Each row comes from the steps of one path. Every step used is in the known rows, and no mark comes twice. Write the path behind each row, first mark first.
Known rows:
bafenug-nulo-vope-vipes-bevag-sizim-tulob-nobo: [-0.31  0.04  0.41  0.14  0.33  0.01 -0.27  0.04 -0.02  0.04 -0.36 -0.05
 -0.04  0.17  0.10  0.27 -0.17  0.22  0.24  0.57 -0.21  0.34  0.05  0.21]
sizim-bevag-vipes-nobo-bafenug-nulo: [-0.08 -0.09 -0.16 -0.35  0.05  0.14 -0.03 -0.01 -0.52  0.31 -0.28  0.04
  0.13  0.27  0.00  0.01 -0.11 -0.04  0.06  0.11 -0.18  0.00  0.11  0.07]
vipes-nobo-bevag-sizim: [-0.36 -0.06  0.03  0.00  0.04 -0.34  0.07  0.02 -0.05  0.27  0.08 -0.01
  0.14  0.00 -0.18  0.20 -0.15  0.05 -0.01  0.17 -0.27 -0.02  0.18  0.23]
bevag-vipes: [-0.12  0.02  0.20 -0.04  0.03  0.08  0.41 -0.02 -0.21  0.24 -0.11  0.22
  0.07  0.17 -0.20  0.13 -0.11 -0.02  0.03  0.04 -0.12  0.02  0.14 -0.08]
sizim-tulob: [ 0.08  0.09  0.11  0.17  0.22 -0.17 -0.14 -0.06 -0.06  0.05  0.03 -0.07
 -0.01  0.13  0.04  0.15 -0.19  0.02 -0.13  0.22 -0.39 -0.06  0.00  0.21]
vope-vipes-bevag-sizim: [-0.60 -0.01  0.21  0.08  0.01 -0.15  0.25 -0.01 -0.05 -0.03 -0.18 -0.01
  0.15  0.00 -0.18  0.30 -0.21  0.08 -0.06  0.27 -0.20  0.38  0.06  0.19]
vope-vipes-bevag-sizim-tulob-bafenug-nulo: [-0.37  0.05  0.03 -0.11  0.08  0.38 -0.35 -0.05 -0.32  0.04 -0.37 -0.18
  0.13  0.37 -0.03  0.14 -0.29  0.15  0.26  0.39 -0.43  0.45 -0.04  0.16]
tulob-vipes-bevag: [-0.21 -0.10  0.04  0.03 -0.08  0.25 -0.23  0.02  0.20 -0.02 -0.10 -0.03
  0.05 -0.01 -0.09  0.08  0.05  0.10 -0.04  0.25 -0.16  0.32 -0.10  0.23]
vipes-bevag-sizim: [-0.47  0.05  0.13  0.11  0.04 -0.24  0.19 -0.02  0.10  0.07 -0.09  0.06
  0.10  0.01 -0.20  0.24 -0.15  0.14 -0.14  0.30 -0.22  0.27  0.21  0.16]
tulob-vipes-bevag-sizim: [-0.58  0.03  0.19  0.00 -0.01  0.04  0.07  0.02  0.13  0.04 -0.16  0.04
  0.13  0.02 -0.24  0.23 -0.05  0.14 -0.01  0.42 -0.31  0.29  0.08  0.18]
nulo-vope-vipes: [-0.01 -0.13  0.12  0.12  0.07  0.08  0.02  0.15 -0.01 -0.18 -0.21 -0.07
  0.06  0.11  0.19  0.14  0.11  0.15  0.17 -0.10  0.15  0.14 -0.21  0.04]
sizim-tulob-nobo-bevag: [ 0.11 -0.15  0.05 -0.04  0.17 -0.25 -0.47 -0.11 -0.07  0.27  0.10 -0.16
 -0.11 -0.02 -0.02  0.05 -0.15  0.03  0.23  0.09 -0.34 -0.09  0.05  0.25]
bafenug-nulo-nobo-sizim-tulob-bevag-vipes: [-0.17 -0.09  0.37 -0.01 -0.05  0.14  0.02 -0.08 -0.26  0.51 -0.08 -0.05
  0.03  0.41 -0.07  0.11 -0.26  0.16  0.22  0.29 -0.23  0.11  0.27  0.11]
nulo-vope-vipes-bevag-sizim-tulob-nobo-bafenug: [-0.05 -0.06  0.11  0.09  0.39 -0.26 -0.36  0.03 -0.10  0.10 -0.41 -0.12
 -0.09  0.25 -0.01  0.33 -0.13  0.13  0.18  0.16 -0.51  0.02  0.08  0.36]
nobo-bafenug-nulo-vope-vipes-bevag-sizim-tulob: [-0.22  0.04  0.19  0.04  0.29 -0.23 -0.14 -0.03 -0.19  0.11 -0.29 -0.12
  0.10  0.32  0.01  0.37 -0.24  0.21 -0.05  0.30 -0.51  0.18  0.12  0.32]
nobo-sizim-tulob: [-0.01 -0.02  0.04  0.01  0.31 -0.31 -0.12 -0.10 -0.17  0.27  0.04 -0.10
  0.00  0.26 -0.07  0.25 -0.30  0.01 -0.10  0.01 -0.43 -0.16  0.13  0.28]
sizim-tulob-nulo-vope-vipes: [ 0.04 -0.16  0.21  0.13  0.04  0.29 -0.17  0.18  0.09 -0.18 -0.26 -0.06
  0.04  0.24  0.12  0.17 -0.05  0.17  0.16  0.06 -0.17  0.07 -0.21  0.06]
bevag-vipes-nobo-bafenug-nulo-vope: [ 0.22 -0.04 -0.03 -0.13  0.16  0.12 -0.10  0.17 -0.12  0.24 -0.35  0.10
  0.06  0.41  0.15  0.09  0.17  0.21  0.14 -0.05  0.06 -0.04  0.18  0.01]
vipes-nobo-sizim-tulob: [-0.04 -0.01  0.04  0.18  0.37 -0.31 -0.12  0.00 -0.15  0.30  0.03 -0.06
  0.04  0.27 -0.03  0.32 -0.34 -0.02 -0.20  0.12 -0.42 -0.13  0.11  0.43]
vope-vipes-bevag: [-0.23 -0.14  0.06  0.15 -0.05  0.02  0.00 -0.03 -0.02 -0.11 -0.13 -0.08
  0.08 -0.04 -0.03  0.17 -0.14  0.03 -0.09  0.03 -0.02  0.43 -0.11  0.24]
vope-vipes-bevag-sizim-tulob-bafenug-nulo-nobo: [-0.40  0.05  0.13  0.26 -0.12  0.26 -0.25  0.07  0.02 -0.02 -0.30 -0.25
 -0.02  0.35  0.07  0.20 -0.15  0.26  0.22  0.32 -0.04  0.42  0.02  0.21]
sizim-vipes-bevag: [-0.35 -0.13 -0.10  0.29  0.04 -0.17 -0.10 -0.05  0.00  0.22  0.12 -0.02
  0.09  0.16 -0.13  0.17 -0.06  0.09 -0.27  0.12 -0.21  0.22  0.07  0.32]
bevag-sizim-tulob-nobo-bafenug-nulo-vope-vipes: [-0.15 -0.04  0.26 -0.14  0.24  0.10 -0.21  0.09 -0.29 -0.02 -0.48 -0.14
  0.03  0.30  0.16  0.21 -0.04  0.17  0.38  0.17 -0.14  0.14 -0.08  0.10]

Write each row's path:
[-0.34 -0.27 -0.36  0.00  0.00 -0.07 -0.11 -0.03 -0.12  0.22 -0.05 -0.14
  0.02  0.28  0.03  0.08 -0.12  0.24  0.11  0.08 -0.13  0.04  0.13  0.14] | tulob-bafenug-nulo-nobo-sizim-bevag
[-0.03 -0.15  0.08 -0.19 -0.03 -0.11  0.23 -0.09 -0.27  0.41  0.07  0.11
  0.09  0.10 -0.26  0.09 -0.12 -0.01  0.11 -0.15 -0.22 -0.07  0.18  0.01] | nobo-bevag-vipes
[-0.04  0.03 -0.02  0.14  0.25  0.13 -0.38  0.11  0.14  0.07 -0.31 -0.04
  0.05  0.45  0.14  0.18  0.03  0.47  0.16  0.32 -0.25  0.27  0.16  0.10] | vipes-bevag-sizim-tulob-bafenug-nulo-vope
[-0.02 -0.13 -0.21  0.02  0.18 -0.20  0.11  0.03 -0.34  0.31 -0.21  0.11
  0.09  0.25 -0.13  0.20 -0.14 -0.07 -0.13  0.02 -0.45 -0.19  0.12  0.28] | sizim-bevag-vipes-nobo-bafenug
[-0.06 -0.06  0.36  0.11  0.05  0.08  0.08 -0.09 -0.22  0.37 -0.03  0.04
  0.07  0.26 -0.11  0.09 -0.25  0.11  0.10  0.37 -0.46  0.08  0.14  0.10] | sizim-tulob-bevag-vipes
[ 0.01  0.01 -0.04 -0.39  0.01  0.25 -0.07  0.03 -0.48  0.30 -0.33  0.02
  0.09  0.30 -0.03  0.01 -0.08 -0.09  0.13  0.00 -0.08  0.00  0.13  0.04] | bevag-vipes-nobo-bafenug-nulo
[-0.24 -0.02  0.15  0.01  0.18  0.26 -0.18  0.12 -0.20 -0.10 -0.40 -0.14
  0.13  0.38  0.13  0.22 -0.06  0.27  0.34  0.20 -0.21  0.27 -0.14  0.07] | bevag-sizim-tulob-bafenug-nulo-vope-vipes
[-0.35 -0.10  0.11 -0.12  0.04 -0.15  0.01  0.10 -0.16  0.21 -0.12 -0.06
  0.20  0.12 -0.02  0.21 -0.06  0.17  0.18  0.14 -0.09  0.13  0.09  0.18] | bafenug-nulo-vope-vipes-nobo-bevag-sizim
[-0.02  0.08 -0.10 -0.17  0.09  0.43 -0.49 -0.03 -0.26  0.08 -0.23 -0.15
  0.03  0.37  0.06 -0.04 -0.16  0.11  0.29  0.25 -0.33  0.19 -0.02  0.02] | sizim-tulob-bafenug-nulo
[-0.01 -0.18 -0.03 -0.04  0.04  0.06 -0.22  0.05 -0.07 -0.05 -0.31 -0.12
  0.07  0.17  0.11  0.15  0.01  0.19  0.05 -0.09  0.02  0.36 -0.02  0.21] | nobo-bafenug-nulo-vope-vipes-bevag
[-0.13  0.02 -0.02 -0.04  0.22 -0.02 -0.26  0.10 -0.18  0.19 -0.29 -0.07
  0.07  0.26 -0.13  0.26 -0.10 -0.06  0.00  0.24 -0.65 -0.19 -0.02  0.41] | bevag-sizim-tulob-vipes-nobo-bafenug
[-0.03  0.05  0.07 -0.09  0.34 -0.23 -0.33 -0.05 -0.21  0.19 -0.30 -0.10
 -0.13  0.19 -0.11  0.20 -0.18 -0.02  0.19  0.18 -0.58 -0.20  0.13  0.24] | bevag-sizim-tulob-nobo-bafenug
[-0.32 -0.34 -0.23 -0.02  0.20 -0.15  0.05  0.06 -0.26  0.20 -0.11 -0.02
  0.18  0.21  0.14  0.18 -0.10  0.18 -0.03  0.12 -0.05  0.08  0.01  0.23] | bafenug-nulo-vope-vipes-nobo-sizim-bevag
[ 0.09 -0.20 -0.16  0.04 -0.01 -0.23 -0.22  0.02 -0.03  0.26  0.18 -0.09
  0.07 -0.04 -0.02  0.04 -0.06 -0.02 -0.02 -0.09 -0.11 -0.07  0.03  0.30] | vipes-nobo-bevag
[-0.45 -0.10  0.10 -0.03  0.01 -0.27  0.12  0.03 -0.18  0.19 -0.01 -0.07
  0.18  0.00 -0.17  0.24 -0.19  0.01  0.07  0.13 -0.26  0.06  0.05  0.26] | vope-vipes-nobo-bevag-sizim
[-0.09 -0.17  0.06  0.27  0.05 -0.04 -0.06  0.08  0.16 -0.14 -0.18 -0.05
  0.07  0.06  0.10  0.21  0.01  0.22 -0.07  0.00  0.07  0.40 -0.07  0.23] | nulo-vope-vipes-bevag
[-0.68 -0.01  0.05  0.12  0.09 -0.20  0.18 -0.02 -0.23  0.30  0.10  0.01
  0.17  0.28 -0.24  0.21 -0.05  0.05 -0.08  0.25 -0.34 -0.06  0.10  0.15] | bevag-sizim-vipes
[-0.43 -0.21 -0.16  0.16  0.10 -0.28 -0.08 -0.09 -0.08  0.38  0.14 -0.04
  0.09  0.27 -0.24  0.24 -0.15  0.07 -0.24 -0.04 -0.24  0.14  0.18  0.39] | nobo-sizim-vipes-bevag
[-0.29  0.05  0.28  0.34  0.30 -0.33  0.02  0.00  0.04  0.02 -0.16 -0.05
  0.10  0.20  0.00  0.42 -0.23  0.26 -0.16  0.40 -0.47  0.23  0.07  0.34] | nulo-vope-vipes-bevag-sizim-tulob
[-0.36 -0.06  0.15 -0.15  0.07 -0.28 -0.06 -0.05 -0.05  0.25 -0.01 -0.04
  0.00 -0.06 -0.19  0.13 -0.11  0.08  0.27  0.19 -0.25  0.00  0.19  0.09] | tulob-nobo-bevag-sizim
[-0.08 -0.11  0.15 -0.16 -0.20  0.04  0.17 -0.04 -0.20  0.41  0.01  0.03
  0.03  0.18 -0.14  0.05 -0.05  0.08  0.22 -0.11  0.08  0.02  0.23 -0.03] | bafenug-nulo-nobo-bevag-vipes
[-0.15 -0.19 -0.05  0.12  0.20  0.09 -0.35  0.03 -0.06  0.05 -0.30 -0.16
  0.08  0.37  0.05  0.29 -0.18  0.28  0.10  0.05 -0.24  0.43  0.00  0.34] | nobo-sizim-tulob-bafenug-nulo-vope-vipes-bevag
[-0.19 -0.07  0.09  0.24  0.04  0.12  0.06  0.17 -0.14 -0.07 -0.16 -0.01
  0.13  0.03  0.08  0.18 -0.13 -0.12 -0.05  0.12  0.06  0.19 -0.22  0.28] | vope-vipes-nobo
